What can hang from each mark
nati: zugefa
kamed: gavozig
muri: gavozig vebu
remup: roda
gavozig: muri nati
vebu: muri
zugefa: kamed mami nati
roda: gavozig remup

Every row comes from one small tree of marks. The marks that hang from a mark follow it in brackets, in alphabetical order. Every link used is in the known rows. Which tree was each row made from?
Known rows
kamed{gavozig{muri{vebu} nati{zugefa}}}: -.11 .07 .11 -.10 .31 -.14 .12 -.14 .03 .19 .17 -.15 -.03 -.05 -.04 -.08 -.11 .17 .12 .10 -.19 .07 .04 .00 -.29 -.01 -.03 -.28 -.14 -.37 .00 -.02 -.06 .11 -.03 -.02 -.09 .00 .11 .09 -.04 .23 .03 -.37 -.01 -.22 -.29 .06 -.18 .02 .13 .00 .06 .26 .05 -.27
zugefa{kamed{gavozig{nati}} mami}: -.18 .09 .06 .01 .48 -.02 -.03 -.12 -.06 .25 -.03 -.17 -.07 .13 -.10 -.05 -.08 -.03 .03 .12 .21 .03 -.01 .16 -.20 -.19 -.01 -.01 -.20 -.42 -.21 -.04 -.10 .01 -.03 -.21 -.03 .03 .01 .07 -.09 .17 -.04 .17 -.09 -.14 -.17 .10 -.10 -.16 .27 -.04 .20 .11 -.01 -.27
remup{roda{gavozig}}: -.12 .30 .12 .05 .31 -.15 .08 .12 .04 .11 .05 -.18 .07 .14 .13 -.19 -.16 .22 .06 .08 .14 -.05 -.11 .05 -.09 .06 -.10 .00 -.15 -.49 -.32 -.18 -.16 .16 .18 .24 -.07 -.14 .11 .03 -.09 .15 .09 .03 .14 -.16 -.11 .13 -.18 -.18 .17 .13 .02 .19 -.08 -.07
vebu{muri{gavozig{nati{zugefa}}}}: -.13 .36 .11 -.05 .37 -.10 .01 -.12 -.01 .17 .13 -.20 .08 .15 -.28 -.11 -.07 .16 .14 .06 -.08 -.09 -.06 -.01 -.21 -.01 -.04 -.04 -.10 -.31 -.22 -.03 .06 .13 .20 .26 -.14 -.01 .14 .07 -.01 .22 .12 .01 .08 -.13 -.21 .07 -.15 -.03 .14 .00 .01 .25 .02 -.17
roda{remup}: -.23 .40 .10 -.05 .37 -.16 .00 .12 -.37 .19 .05 -.10 .00 .14 -.12 -.16 -.12 .05 -.06 .02 .31 .05 -.06 -.15 -.25 .03 -.11 -.01 -.16 -.46 -.02 -.05 -.11 .04 .21 .14 -.08 -.18 .20 -.04 -.02 .20 .05 -.05 -.02 -.25 -.10 .06 -.15 -.15 .17 -.03 .01 .04 -.07 -.17
muri{gavozig{nati{zugefa{mami}}} vebu}: -.17 .05 .12 -.13 .44 -.05 -.06 -.05 -.31 .16 .27 -.11 -.03 .02 -.22 -.26 -.05 .13 .12 .12 .09 .12 .03 -.04 -.28 -.08 .10 -.10 -.09 -.43 -.06 .17 .08 .07 .11 .14 -.13 .09 .00 .04 -.10 .20 -.12 .03 .31 -.15 -.26 .05 -.06 -.08 .06 -.01 -.04 .22 -.07 -.15
nati{zugefa{kamed{gavozig{muri{vebu}}}}}: -.29 .14 .08 -.03 .42 -.18 .01 -.22 -.15 .29 .09 -.16 .01 .02 -.14 -.12 -.11 .19 .01 .12 .14 .03 .07 -.08 -.30 -.01 .03 -.14 -.09 -.39 -.02 -.02 -.04 .15 .11 .08 -.13 -.05 .15 .06 -.05 .29 .10 .24 .09 -.22 -.16 .12 -.20 .17 .31 -.04 .11 .15 -.01 -.19
roda{gavozig remup}: -.25 .45 .12 -.01 .32 -.02 .03 .17 -.20 .20 .06 -.08 -.03 .08 .08 -.19 -.15 .12 -.08 -.02 .20 .02 -.01 -.07 -.17 .06 -.08 .11 -.20 -.52 -.03 -.15 -.07 .04 .23 .20 -.05 -.17 .19 -.10 -.06 .16 .04 -.16 .15 -.20 -.06 .08 -.09 -.25 .19 -.05 -.08 .05 -.03 -.15
gavozig{muri nati}: -.10 .24 .14 .00 .37 -.19 .14 -.08 -.11 .12 .15 -.10 .02 .20 -.01 -.05 -.12 .23 -.03 -.02 -.24 .13 -.03 .09 -.17 .03 -.13 -.34 -.17 -.24 -.13 -.14 -.04 .14 .08 -.04 -.08 .01 .17 .19 -.03 .13 .03 -.47 .00 -.09 -.27 .08 -.24 -.22 .12 .06 .04 .33 -.03 -.29
muri{gavozig{nati{zugefa}} vebu}: -.17 .09 .12 -.14 .41 -.09 -.03 -.04 -.34 .15 .30 -.09 -.03 .04 -.25 -.27 -.05 .11 .12 .09 .05 .12 .01 -.06 -.28 -.03 .07 -.10 -.07 -.44 -.02 .19 .10 .09 .13 .22 -.14 .08 .01 .03 -.10 .21 -.08 -.02 .31 -.15 -.24 .05 -.09 -.11 .05 .01 -.05 .24 -.04 -.14
kamed{gavozig{nati}}: -.02 .14 .09 -.08 .35 -.17 .12 -.01 -.03 .12 .09 -.15 -.06 .08 -.10 -.07 -.09 -.06 .15 .07 -.03 .00 -.07 .01 -.22 .00 -.09 -.10 -.18 -.44 -.10 .00 -.11 .07 -.01 -.01 -.05 -.05 .09 .03 -.07 .21 .00 -.31 -.07 -.24 -.24 .06 -.18 -.21 .11 .02 .13 .18 .00 -.23
kamed{gavozig{muri{vebu} nati{zugefa{mami}}}}: -.10 .05 .10 -.09 .33 -.10 .09 -.15 .06 .21 .13 -.17 -.03 -.06 -.01 -.08 -.11 .19 .13 .12 -.16 .08 .06 .02 -.30 -.08 .01 -.27 -.15 -.35 -.01 -.04 -.07 .09 -.05 -.09 -.08 .02 .08 .09 -.04 .21 -.02 -.33 -.05 -.21 -.30 .05 -.14 .03 .14 -.01 .09 .23 .03 -.29
gavozig{muri{vebu} nati{zugefa{kamed mami}}}: -.29 .09 .13 -.02 .43 -.11 -.02 -.25 -.11 .25 .17 -.12 .01 .03 -.03 -.09 -.14 .35 -.03 .06 -.12 .16 .08 .09 -.26 -.09 .01 -.38 -.13 -.23 -.02 -.03 .03 .10 .03 -.08 -.10 .10 .07 .18 -.04 .17 -.05 -.12 .11 -.09 -.26 .11 -.18 .10 .23 -.04 .09 .33 -.02 -.32
roda{gavozig{muri nati{zugefa{kamed mami}}} remup}: -.30 .39 .15 .03 .28 .12 .01 -.01 -.05 .28 .03 -.07 -.04 .00 .11 -.11 -.17 .38 -.14 .03 -.11 .08 .11 .12 -.22 .03 -.06 -.10 -.23 -.37 .01 -.25 -.01 .01 .12 .06 -.04 -.06 .15 -.01 -.05 .13 .04 -.31 .22 -.12 -.09 .11 -.17 -.05 .33 -.06 -.05 .18 .01 -.30
nati{zugefa{kamed{gavozig} mami}}: -.25 .13 .06 -.02 .46 -.10 -.06 -.22 -.09 .28 -.01 -.22 -.01 .05 -.11 -.07 -.09 .19 .02 .19 .26 .00 .06 -.05 -.30 -.12 .08 -.05 -.13 -.38 -.13 -.01 -.09 .09 .09 -.05 -.12 -.08 .10 .04 -.06 .25 .02 .38 .03 -.22 -.16 .12 -.13 .18 .34 -.06 .19 .03 -.09 -.18
gavozig{muri{vebu} nati{zugefa{kamed}}}: -.30 .11 .14 -.04 .40 -.16 .04 -.24 -.16 .24 .22 -.08 .02 .05 -.07 -.09 -.14 .33 -.04 .03 -.15 .14 .07 .06 -.25 .00 -.04 -.39 -.11 -.25 .03 -.04 .05 .15 .06 .02 -.11 .09 .11 .19 -.05 .19 .03 -.19 .17 -.10 -.24 .11 -.22 .06 .23 -.03 .07 .38 -.01 -.31
zugefa{kamed{gavozig{muri{vebu}}} mami nati}: -.18 .01 .04 .00 .56 .09 .01 -.19 -.02 .25 -.12 -.16 -.02 .12 -.10 -.12 -.11 .03 .01 .02 .19 .01 .17 .17 -.13 -.13 -.02 -.04 -.21 -.33 -.06 -.06 -.09 .04 .04 -.11 -.04 .05 -.07 .20 -.04 .11 -.11 .12 -.09 -.11 -.15 .12 -.05 -.06 .28 -.02 .07 .26 .12 -.24
nati{zugefa{kamed{gavozig{muri}} mami}}: -.24 .13 .07 .01 .44 -.07 -.03 -.24 -.07 .30 -.01 -.21 .00 .06 -.08 -.07 -.10 .23 .00 .17 .16 .03 .09 -.01 -.31 -.11 .07 -.12 -.13 -.36 -.12 -.07 -.10 .09 .09 -.08 -.12 -.04 .13 .07 -.05 .24 .05 .28 -.01 -.20 -.17 .12 -.16 .19 .34 -.04 .17 .07 -.07 -.21

Write each row's tree
-.22 .05 .08 .01 .47 -.02 -.01 -.15 -.03 .30 .04 -.17 -.06 .08 -.03 -.07 -.09 .06 .04 .11 .12 .07 .03 .18 -.22 -.21 -.01 -.12 -.18 -.38 -.15 -.09 -.08 .03 -.03 -.23 -.05 .09 .03 .12 -.08 .17 -.03 .08 -.12 -.10 -.21 .09 -.07 -.12 .25 -.04 .13 .19 .04 -.30 -> zugefa{kamed{gavozig{muri{vebu} nati}} mami}
-.21 .12 .05 .03 .65 .01 -.06 -.15 -.19 .19 -.15 -.16 .01 .27 -.16 -.10 -.13 -.01 -.07 -.03 .40 .00 .09 .13 -.08 -.10 -.04 .04 -.21 -.31 -.14 -.01 -.08 .05 .16 -.04 -.06 -.02 -.06 .19 -.05 .07 -.13 .34 .00 -.09 -.08 .14 -.07 -.12 .31 -.04 .11 .19 -.03 -.18 -> zugefa{kamed mami nati}
-.15 .05 .03 -.01 .57 .08 .00 -.15 -.04 .21 -.17 -.18 -.03 .17 -.14 -.08 -.11 -.06 .01 .03 .29 -.03 .12 .16 -.12 -.12 -.04 .07 -.23 -.37 -.11 -.03 -.11 .02 .07 -.08 -.03 -.01 -.09 .15 -.06 .10 -.12 .23 -.08 -.14 -.12 .12 -.07 -.11 .31 -.03 .12 .18 .06 -.20 -> zugefa{kamed{gavozig} mami nati}
-.24 .42 .16 -.01 .24 .06 .06 .03 -.06 .23 .07 -.06 -.03 .00 .11 -.12 -.18 .38 -.12 .01 -.18 .08 .08 .05 -.22 .10 -.08 -.11 -.22 -.37 .06 -.25 -.01 .04 .15 .14 -.05 -.11 .20 -.03 -.05 .13 .05 -.43 .22 -.15 -.10 .10 -.19 -.08 .27 -.03 -.08 .19 .00 -.27 -> roda{gavozig{muri nati{zugefa}} remup}
-.13 .09 .12 -.13 .43 -.10 -.01 .03 -.37 .12 .31 -.08 -.04 .10 -.23 -.28 -.04 .02 .11 .05 .10 .12 -.02 -.02 -.23 -.03 .02 -.07 -.08 -.47 -.06 .16 .08 .09 .12 .18 -.12 .10 .01 .05 -.11 .19 -.09 -.07 .26 -.13 -.26 .04 -.07 -.28 -.01 .01 -.07 .27 -.01 -.13 -> muri{gavozig{nati} vebu}
-.08 .08 .11 -.09 .32 -.15 .16 -.06 -.02 .17 .17 -.13 -.04 .00 -.03 -.11 -.09 .07 .14 .06 -.18 .07 .00 .04 -.25 -.02 -.06 -.25 -.15 -.40 -.05 -.05 -.09 .11 -.03 -.04 -.07 .02 .11 .10 -.05 .21 .01 -.44 -.09 -.20 -.30 .05 -.15 -.15 .07 .02 .04 .28 .09 -.26 -> kamed{gavozig{muri{vebu} nati}}
-.22 .46 .14 .02 .27 .01 .08 .12 -.12 .23 .07 -.07 -.01 .06 .16 -.18 -.15 .26 -.11 -.03 .02 .05 .05 -.02 -.18 .06 -.09 -.02 -.19 -.45 -.02 -.28 -.09 .07 .21 .15 -.06 -.12 .24 -.05 -.03 .15 .09 -.31 .10 -.15 -.09 .08 -.13 -.20 .20 -.03 -.14 .12 .02 -.19 -> roda{gavozig{muri} remup}
-.26 .18 .07 -.02 .44 -.18 .00 -.20 -.14 .25 .05 -.17 .00 .06 -.18 -.08 -.10 .14 .01 .14 .20 -.02 .03 -.09 -.29 .02 .01 -.06 -.10 -.41 -.07 -.01 -.06 .14 .13 .08 -.12 -.09 .15 .02 -.06 .29 .11 .31 .09 -.24 -.13 .13 -.21 .13 .33 -.03 .17 .09 -.05 -.18 -> nati{zugefa{kamed{gavozig}}}
-.29 .42 .16 .01 .27 .10 .04 .00 -.08 .28 .07 -.04 -.03 .01 .09 -.11 -.17 .35 -.16 .00 -.15 .06 .10 .09 -.21 .09 -.10 -.10 -.22 -.38 .06 -.24 .01 .04 .13 .13 -.04 -.07 .18 -.03 -.05 .15 .07 -.35 .25 -.13 -.07 .11 -.21 -.09 .33 -.03 -.06 .20 .03 -.29 -> roda{gavozig{muri nati{zugefa{kamed}}} remup}
-.16 .23 .15 .04 .28 -.10 .10 .08 .09 .13 .14 -.15 .07 .08 .16 -.19 -.17 .32 .04 .05 -.06 .01 -.06 .13 -.09 .06 -.11 -.16 -.16 -.43 -.26 -.21 -.13 .16 .10 .20 -.06 -.05 .08 .11 -.09 .13 .05 -.20 .17 -.11 -.16 .12 -.19 -.15 .15 .14 .00 .33 -.03 -.16 -> remup{roda{gavozig{muri{vebu} nati}}}
-.23 .20 .12 -.03 .43 -.19 -.01 -.17 -.22 .16 .10 -.12 -.01 .17 -.18 -.04 -.14 .15 -.02 .05 .04 .05 -.03 .03 -.21 .04 -.06 -.17 -.15 -.31 -.08 .03 .02 .09 .10 .06 -.09 -.04 .10 .09 -.08 .19 .00 .02 .18 -.17 -.16 .13 -.25 -.02 .28 -.04 .18 .22 -.11 -.25 -> gavozig{nati{zugefa{kamed}}}
-.11 .27 .15 .06 .27 -.11 .12 .08 .13 .12 .08 -.15 .07 .13 .17 -.15 -.18 .33 .03 .06 -.10 .00 -.08 .16 -.09 .08 -.13 -.14 -.18 -.41 -.29 -.25 -.13 .16 .10 .18 -.06 -.08 .10 .09 -.08 .13 .07 -.23 .15 -.12 -.15 .13 -.22 -.19 .18 .18 .01 .30 -.04 -.15 -> remup{roda{gavozig{muri nati}}}
-.16 .11 .06 .00 .50 -.03 .13 -.15 -.09 .19 -.08 -.10 -.01 .20 -.19 -.10 -.12 -.03 -.03 -.07 .06 -.04 .11 .13 -.10 .06 -.13 -.05 -.19 -.36 -.01 -.10 -.05 .13 .10 .08 -.05 -.01 .01 .18 -.05 .16 .02 .01 -.02 -.13 -.12 .13 -.19 -.15 .32 .04 .05 .33 .14 -.21 -> zugefa{kamed{gavozig{muri}} nati}
-.13 .25 .15 .07 .28 -.04 .06 .01 .16 .14 .05 -.18 .08 .09 .18 -.13 -.18 .42 .03 .11 -.09 .01 -.04 .15 -.13 .03 -.07 -.15 -.18 -.38 -.30 -.27 -.14 .14 .09 .14 -.06 -.07 .09 .08 -.07 .12 .05 -.14 .16 -.12 -.15 .13 -.21 -.04 .22 .14 .05 .26 -.08 -.17 -> remup{roda{gavozig{muri nati{zugefa{mami}}}}}
-.23 .13 .14 -.06 .38 -.19 .06 -.20 -.13 .20 .24 -.11 .04 .03 -.04 -.10 -.15 .37 .00 .03 -.18 .16 .05 -.01 -.26 .01 -.02 -.41 -.12 -.24 .03 -.01 .02 .15 .07 .03 -.13 .04 .12 .17 -.03 .18 .00 -.30 .13 -.14 -.28 .08 -.21 .08 .15 -.02 .04 .36 -.03 -.29 -> gavozig{muri{vebu} nati{zugefa}}
-.29 .39 .14 -.02 .30 -.01 .06 .12 -.17 .26 .13 -.06 -.01 -.01 .16 -.23 -.16 .26 -.08 -.04 .06 .07 .06 -.04 -.21 .03 -.05 -.05 -.17 -.48 .05 -.19 -.06 .07 .21 .16 -.07 -.09 .21 -.04 -.03 .16 .06 -.26 .14 -.16 -.11 .07 -.08 -.17 .15 -.06 -.17 .15 .06 -.19 -> roda{gavozig{muri{vebu}} remup}
-.24 .09 .09 -.01 .42 -.12 .08 -.12 -.13 .25 .13 -.10 -.05 .09 -.14 -.09 -.09 .00 .01 .03 .01 .04 -.01 .11 -.18 -.04 -.09 -.14 -.14 -.43 -.07 -.06 -.03 .11 .01 -.03 -.06 .06 .08 .11 -.08 .24 .08 -.03 .00 -.13 -.19 .10 -.18 -.19 .25 .01 .10 .27 .10 -.26 -> zugefa{kamed{gavozig{muri{vebu} nati}}}
-.20 .10 .05 .02 .50 -.05 -.03 -.09 -.07 .27 -.03 -.20 -.06 .14 -.08 -.09 -.07 -.03 .03 .14 .34 .01 -.02 .09 -.22 -.21 .01 .03 -.17 -.45 -.22 -.07 -.14 .03 .02 -.18 -.05 .00 .05 .06 -.08 .20 -.01 .31 -.15 -.16 -.16 .10 -.06 -.15 .26 -.04 .17 .04 .00 -.21 -> zugefa{kamed{gavozig} mami}
-.05 .12 .10 -.09 .33 -.14 .09 -.08 -.01 .14 .08 -.17 -.04 .01 -.12 -.05 -.11 .04 .14 .13 -.06 .00 -.04 -.03 -.26 .02 -.04 -.12 -.16 -.41 -.07 .02 -.09 .09 .00 .01 -.07 -.08 .10 .01 -.07 .23 .01 -.23 .00 -.27 -.24 .07 -.20 -.06 .17 .02 .15 .15 -.02 -.23 -> kamed{gavozig{nati{zugefa}}}
-.04 .20 .13 -.06 .37 -.06 .03 -.03 -.27 .11 .15 -.10 -.03 .18 -.24 -.16 -.03 .12 .06 .10 -.05 .07 .00 -.02 -.24 .06 .01 -.06 -.13 -.41 -.14 .02 .04 .10 .13 .17 -.12 -.01 .08 .02 -.10 .19 -.01 -.07 .25 -.16 -.22 .07 -.20 -.18 .15 .08 .01 .19 -.10 -.14 -> muri{gavozig{nati{zugefa}}}
-.21 .05 .12 -.12 .45 -.02 -.08 -.07 -.33 .19 .25 -.10 -.04 .05 -.25 -.25 -.04 .12 .08 .10 .11 .13 .04 .00 -.26 -.08 .09 -.08 -.08 -.43 -.05 .15 .11 .06 .10 .14 -.13 .13 -.02 .04 -.11 .20 -.10 .13 .30 -.13 -.23 .07 -.07 -.10 .11 -.02 -.02 .23 -.03 -.16 -> muri{gavozig{nati{zugefa{kamed mami}}} vebu}
-.26 .42 .15 -.03 .28 .04 -.01 .07 -.15 .20 .05 -.07 -.04 .02 .04 -.13 -.18 .24 -.09 .01 .01 .05 .02 -.01 -.21 .09 -.08 .03 -.22 -.43 .05 -.11 .00 .01 .17 .20 -.05 -.13 .15 -.10 -.08 .14 .01 -.27 .27 -.21 -.06 .10 -.17 -.10 .26 -.08 -.02 .11 -.06 -.23 -> roda{gavozig{nati{zugefa}} remup}
-.22 .43 .14 -.02 .29 .03 .04 .15 -.18 .17 .09 -.05 -.05 .06 .06 -.14 -.16 .14 -.08 -.03 .03 .03 -.02 .03 -.16 .07 -.12 .04 -.23 -.46 .00 -.12 -.03 .00 .15 .17 -.02 -.12 .14 -.09 -.08 .11 .00 -.32 .22 -.18 -.07 .08 -.13 -.25 .21 -.07 -.06 .13 -.02 -.22 -> roda{gavozig{nati} remup}
.00 .13 .11 -.05 .31 -.14 .17 -.06 .04 .15 .11 -.14 -.03 .06 -.03 -.05 -.09 .09 .11 .05 -.22 .06 -.01 .06 -.23 .00 -.09 -.23 -.18 -.37 -.10 -.11 -.10 .11 -.03 -.08 -.06 -.01 .14 .09 -.05 .20 .04 -.47 -.11 -.19 -.29 .06 -.20 -.19 .11 .06 .07 .25 .06 -.27 -> kamed{gavozig{muri nati}}
-.11 .38 .11 -.05 .38 -.11 .04 -.06 -.01 .14 .13 -.19 .06 .17 -.28 -.13 -.06 .08 .15 .02 -.06 -.09 -.10 .01 -.17 -.03 -.07 -.02 -.11 -.33 -.24 -.03 .05 .12 .18 .24 -.13 .00 .14 .08 -.01 .20 .11 -.02 .04 -.12 -.22 .07 -.13 -.15 .11 .02 -.02 .26 .04 -.17 -> vebu{muri{gavozig{nati}}}
-.09 .18 .12 -.04 .41 .00 -.01 -.07 -.23 .15 .12 -.11 -.04 .18 -.24 -.14 -.03 .14 .04 .12 .00 .07 .02 .05 -.25 -.02 .03 -.03 -.14 -.40 -.17 -.03 .06 .06 .11 .08 -.11 .03 .03 .04 -.10 .18 -.03 .07 .24 -.12 -.20 .08 -.17 -.17 .20 .06 .05 .17 -.08 -.16 -> muri{gavozig{nati{zugefa{kamed mami}}}}
-.25 .18 .08 -.01 .42 -.17 .03 -.22 -.12 .28 .05 -.16 .00 .07 -.13 -.08 -.09 .20 .00 .14 .11 .01 .06 -.07 -.29 .01 .00 -.12 -.11 -.39 -.06 -.07 -.04 .16 .12 .06 -.13 -.08 .18 .05 -.04 .29 .12 .22 .07 -.22 -.15 .13 -.23 .13 .34 -.01 .14 .13 -.03 -.18 -> nati{zugefa{kamed{gavozig{muri}}}}
-.25 .41 .14 -.02 .29 .09 -.03 .06 -.12 .21 .03 -.09 -.04 .00 .07 -.12 -.18 .26 -.08 .04 .05 .05 .04 .02 -.23 .02 -.04 .02 -.23 -.42 .02 -.11 -.03 -.02 .14 .13 -.04 -.13 .12 -.09 -.08 .11 -.03 -.24 .25 -.20 -.07 .10 -.13 -.08 .27 -.09 -.01 .09 -.07 -.24 -> roda{gavozig{nati{zugefa{mami}}} remup}
-.18 .36 .11 -.04 .40 -.08 .00 -.14 -.02 .19 .12 -.19 .07 .15 -.32 -.10 -.07 .12 .11 .06 -.08 -.10 -.06 .03 -.19 -.01 -.05 -.02 -.10 -.32 -.22 -.04 .08 .13 .18 .24 -.13 .02 .14 .08 -.02 .23 .14 .10 .09 -.11 -.19 .09 -.16 -.04 .19 .01 .02 .26 .04 -.19 -> vebu{muri{gavozig{nati{zugefa{kamed}}}}}
-.18 .13 .14 -.05 .40 -.22 .10 -.09 -.18 .16 .25 -.09 .02 .11 -.02 -.12 -.14 .22 .01 -.04 -.14 .15 -.01 .05 -.19 -.02 -.08 -.38 -.13 -.28 -.03 -.01 -.01 .14 .06 .00 -.09 .07 .11 .19 -.03 .15 -.02 -.42 .04 -.10 -.29 .07 -.17 -.16 .06 .00 .00 .36 .01 -.28 -> gavozig{muri{vebu} nati}
-.05 .11 .09 -.08 .35 -.11 .06 -.09 .01 .16 .05 -.20 -.05 .01 -.10 -.05 -.10 .05 .14 .14 -.03 .02 -.02 .00 -.28 -.06 -.01 -.12 -.18 -.39 -.11 .01 -.11 .06 -.02 -.06 -.07 -.07 .08 .01 -.07 .21 -.02 -.19 -.03 -.26 -.24 .07 -.16 -.03 .17 -.01 .17 .12 -.05 -.24 -> kamed{gavozig{nati{zugefa{mami}}}}
